What can hang from each mark:
Q955: Q411 Q884
Q884: Q955
Q864: Q955
Q627: Q185
Q185: Q411 Q613 Q627
Q411: Q185 Q566 Q567
Q566: Q411

Each row was made from one small tree. The marks that hang from a mark follow it in brackets, in the order of their numbers. Every link used is in the known rows. Write each row's tree.
Known rows:
Q955[Q411[Q185 Q567] Q884]: [ 0.39 -2.14  0.60  0.61 -2.41 -2.09  0.48 -2.32  2.45  1.66 -1.87 -2.23
 -5.58 -0.45  3.04 -2.17  2.35]
Q627[Q185[Q411[Q567] Q613]]: [ 1.25  2.83  0.41  0.17  4.72 -0.39  3.87  2.96 -1.20  0.37  1.28  3.95
  4.32 -0.10 -2.34  2.03 -2.04]
Q411[Q185 Q566 Q567]: [ 1.52 -3.76 -1.62 -0.95 -2.74 -1.50  0.37 -0.75  1.75 -2.33  2.03 -0.75
 -1.40 -0.13 -0.24  2.81  2.93]
Q185[Q411[Q567] Q613 Q627]: [-0.70  2.35  2.23  0.07  5.87  0.35  5.66  3.81  1.40  0.83  0.59  2.49
  5.91  0.31 -1.57  0.52 -3.27]
Q411[Q185[Q613 Q627] Q566]: [-0.34  0.51 -0.02  2.13  3.59  1.51 -0.13 -0.46 -2.01 -2.39  2.57  2.18
  6.73  2.69 -2.30  0.78  0.76]
Q411[Q185[Q613 Q627] Q566 Q567]: [ 0.37 -2.09 -0.25  1.52  3.27  0.42  2.71 -0.04  0.19 -2.09  2.96  1.39
  4.12  2.12 -1.28  2.24  1.45]
Q566[Q411[Q185 Q567]]: [ 1.05 -2.76 -4.31  0.76 -0.67 -1.81  0.12 -0.28  0.59 -0.27  1.02 -1.64
 -2.87  0.68 -0.60  1.93  1.36]
Q566[Q411[Q185[Q613] Q567]]: [ 1.69 -1.15 -3.82  1.53  2.19 -1.07  1.34 -0.29 -1.36 -1.32  1.76 -0.61
 -0.25  1.53 -1.01  2.39 -0.14]
Q411[Q185]: [ 1.60  2.71 -1.14  1.07  0.77 -1.44 -2.20 -0.36 -0.02 -0.66  0.19 -0.21
  2.81  1.72 -1.06 -1.04  1.97]
Q627[Q185]: [ 1.03  3.10 -0.70  1.28  3.90  0.24 -3.04  0.17 -2.36  0.79  0.34  2.11
  2.65  1.74 -3.10 -2.31  0.17]
Q411[Q185[Q627] Q567]: [ 0.48 -0.20 -0.41  2.46  3.30 -1.41  1.67  0.82  2.51  0.70  0.84  0.04
  2.98  2.43 -1.24 -1.25  2.68]
Q864[Q955[Q411]]: [-1.00  3.93  0.64 -0.73 -1.80  0.69 -4.18  0.48 -0.49 -0.16 -3.06 -1.13
 -2.63 -1.58  1.51 -1.62 -0.17]
Q864[Q955]: [ 0.23  3.70  0.50 -1.63  0.84 -0.33 -4.53  1.01 -0.20 -0.49 -1.82 -0.32
  1.08 -1.10  0.19 -1.29 -1.00]
Q955[Q411[Q185 Q566] Q884]: [-0.98 -2.82  0.26 -0.44 -4.93 -0.29 -2.47 -3.64 -0.08 -0.62 -0.84 -1.14
 -4.66 -1.09  2.15 -0.93  1.92]
Q864[Q955[Q884]]: [-0.24  1.47  2.01 -2.49  0.56 -1.12 -4.91 -0.85  0.38  1.39 -3.13 -0.76
 -0.92 -2.21  1.95 -3.46 -1.98]
Q884[Q955[Q411[Q185]]]: [ 1.58  0.60 -0.72  1.46 -4.21 -0.61 -1.95 -1.84  0.29  1.86 -1.73 -3.50
 -2.04  1.18  2.42 -2.26  2.40]
Q566[Q411]: [-0.39  0.46 -2.79 -0.39  0.93  0.39 -2.66  0.06 -1.72  0.31 -0.08 -1.32
 -1.73  0.31 -1.78 -0.70 -2.37]
Q627[Q185[Q411[Q566] Q613]]: [-0.27  2.07  0.25 -0.81  2.30  1.57  0.74  1.38 -3.68 -1.52  2.37  5.07
  5.25 -0.69 -3.25  2.97 -2.08]
Q884[Q955[Q411]]: [ 1.04  1.08  0.59 -0.14 -3.11  0.61 -1.86 -1.17  0.00  2.56 -2.48 -3.93
 -3.55  0.33  2.26 -3.36 -0.87]
Q955[Q411 Q884]: [-1.06  0.83  1.96 -0.53 -0.89  0.25 -2.01 -1.83  0.17  1.92 -3.14 -1.75
 -4.38 -0.76  2.02 -4.80 -1.48]
Q864[Q955[Q411[Q566 Q567] Q884]]: [-1.76 -4.74  1.62 -3.64 -5.56 -0.22 -2.24 -1.79  1.69 -0.08 -2.30 -2.07
 -8.88 -4.44  4.16  0.33 -0.15]
Q185[Q411 Q627]: [-1.98  3.47  1.97 -0.20  3.44  0.62  1.48  3.29  1.28  1.69 -0.45  2.18
  5.72  0.01 -2.09 -1.53 -2.22]

Write each row's tree:
[-0.56 -2.72 -3.31  2.49  2.24 -0.78  1.08  0.35  0.93  1.01  1.37 -0.51
 -0.17  2.05 -1.73  0.50  1.53]  Q566[Q411[Q185[Q627] Q567]]
[ 0.76  1.23 -0.02 -0.50  2.01 -1.20  2.29  2.85  0.70  1.55  0.70  2.92
  1.52 -0.99 -2.23  1.31 -0.37]  Q627[Q185[Q411[Q567]]]
[-1.30  0.77  1.95 -0.64  2.75 -0.53  4.32  3.86  3.20  1.99 -0.02  1.43
  3.20 -0.46 -1.21 -0.37 -1.64]  Q185[Q411[Q567] Q627]
[-0.29 -3.73 -0.60  0.93  0.28 -0.50  1.42 -0.08  2.06 -1.27  2.36  0.28
  1.42  1.19 -1.05  1.58  2.94]  Q411[Q185[Q627] Q566 Q567]
[-1.91  0.37  1.55  2.77  0.89  0.17 -1.26 -2.08  0.87  2.48 -1.95 -0.22
 -0.24  1.55  1.25 -4.94  1.69]  Q955[Q411[Q185[Q627]] Q884]
[ 0.11 -2.28  0.26 -1.67 -6.22  1.53 -1.94 -2.05 -0.49  0.69 -0.96 -3.66
 -5.14 -0.90  2.20 -0.67 -0.51]  Q884[Q955[Q411[Q566]]]
[-2.49 -1.80  1.87 -3.29 -5.03  0.84 -4.79 -2.20 -0.23 -0.13 -2.69 -1.30
 -6.33 -3.85  3.34 -1.02 -0.86]  Q864[Q955[Q411[Q566] Q884]]
[-0.42 -2.47  0.56 -4.04 -3.15 -0.73  3.11  2.16  2.27 -1.16  1.15  0.63
 -1.18 -3.01 -0.13  3.93 -1.13]  Q185[Q411[Q566 Q567]]
[ 0.82 -5.01  0.11 -2.18 -6.68  0.31  0.90 -1.50  1.52  1.07 -0.58 -4.41
 -7.70 -1.38  2.99  0.72  0.12]  Q884[Q955[Q411[Q566 Q567]]]
[ 3.08 -0.37 -0.44  1.86 -1.75 -0.74  2.45 -1.33  0.42  1.01 -0.69 -3.34
 -1.99  1.46  2.99  0.11  1.20]  Q884[Q955[Q411[Q185[Q613] Q567]]]
[ 0.41 -0.59  0.06 -1.33  1.77  0.64  3.62  1.92 -1.73 -1.33  2.75  4.40
  2.68 -1.26 -2.35  4.53 -1.58]  Q627[Q185[Q411[Q566 Q567] Q613]]
[-0.06 -1.28 -2.95  3.38  5.33  0.21  2.51  0.39 -0.97 -0.17  2.11  0.58
  2.53  2.83 -1.87  1.22 -0.26]  Q566[Q411[Q185[Q613 Q627] Q567]]
[ 1.24  1.34  0.15  3.09  6.15 -0.44  3.02  1.03  0.49 -0.43  1.44  1.06
  5.67  3.31 -1.36 -0.23  1.02]  Q411[Q185[Q613 Q627] Q567]
[-0.09 -2.27 -0.24 -2.07 -1.09 -0.29  2.33  1.84  0.32 -0.37  2.23  3.43
  0.01 -2.08 -2.18  3.92  0.14]  Q627[Q185[Q411[Q566 Q567]]]
[-1.50  1.55  2.27 -1.68 -2.07 -0.03 -4.60 -1.36  0.17  1.59 -4.27 -1.56
 -4.60 -2.77  3.15 -3.80 -1.26]  Q864[Q955[Q411 Q884]]
[ 1.12  1.67 -3.77  2.04  2.79  0.14 -1.23 -0.72 -3.43 -1.45  1.26  0.14
  2.37  2.10 -1.91  0.96 -0.73]  Q566[Q411[Q185[Q613]]]
[ 1.50  0.80 -0.96  0.35  0.67  0.26 -0.99 -1.14 -2.32 -3.66  2.22  1.04
  3.90  1.33 -1.09  2.18  0.65]  Q411[Q185[Q613] Q566]
[-1.79  0.48  0.40 -2.27 -4.79  1.48 -4.38 -0.33 -1.00 -2.32 -1.47 -0.80
 -4.11 -2.84  1.57  0.91  0.25]  Q864[Q955[Q411[Q566]]]
[-1.40  5.12  2.54  0.58  6.25  1.58  2.90  3.46 -0.77  0.66  0.21  3.25
  8.43  1.00 -2.36 -0.94 -3.85]  Q185[Q411 Q613 Q627]
[ 1.68 -5.49 -1.19 -0.61 -7.68 -0.75  0.66 -2.39  1.83  0.20  0.19 -4.02
 -6.18 -0.66  3.31  1.89  3.41]  Q884[Q955[Q411[Q185 Q566 Q567]]]
[-2.21  1.66  2.17 -1.09  3.30  2.22  2.72  2.59 -1.17 -1.06  1.63  3.47
  6.84 -0.27 -2.32  1.57 -3.47]  Q185[Q411[Q566] Q613 Q627]
[-2.26 -0.79 -0.36  2.28 -1.81  1.77 -1.01 -1.11 -0.35 -1.13  0.75  0.45
  0.40  1.36 -0.54 -0.21  3.14]  Q955[Q411[Q185[Q627] Q566]]
[ 1.70 -1.15 -0.64  0.72 -4.41  1.11 -0.65 -2.71 -2.10 -0.89  0.48 -2.21
 -1.08  0.88  2.08  1.11  0.96]  Q884[Q955[Q411[Q185[Q613] Q566]]]
[-0.40 -1.96  1.61 -1.10 -1.49 -0.82  0.58 -1.38  2.37  2.15 -2.64 -2.74
 -6.94 -1.21  2.75 -3.20 -0.73]  Q955[Q411[Q567] Q884]
[ 0.92  4.47 -0.56  2.90  1.32  0.46 -0.62 -0.73 -1.98 -1.54 -0.45  0.18
  1.74  1.98  0.12 -0.83  1.11]  Q955[Q411[Q185[Q613]]]
[ 1.01  2.49  1.29 -1.62  2.97 -0.70  4.64  3.25  0.84 -0.28  0.34  1.28
  2.97 -1.05 -0.57  1.99 -3.36]  Q185[Q411[Q567] Q613]
[-0.20  0.63  0.66  0.95 -1.99 -0.99 -2.35 -2.66  0.43  1.28 -2.30 -1.34
 -2.95  0.10  2.23 -3.52  1.64]  Q955[Q411[Q185] Q884]
[-0.75  0.48  0.00 -1.75 -0.57  0.81 -0.62  1.41 -1.83 -0.67  1.70  3.98
  2.65 -1.56 -3.07  2.30 -0.51]  Q627[Q185[Q411[Q566]]]
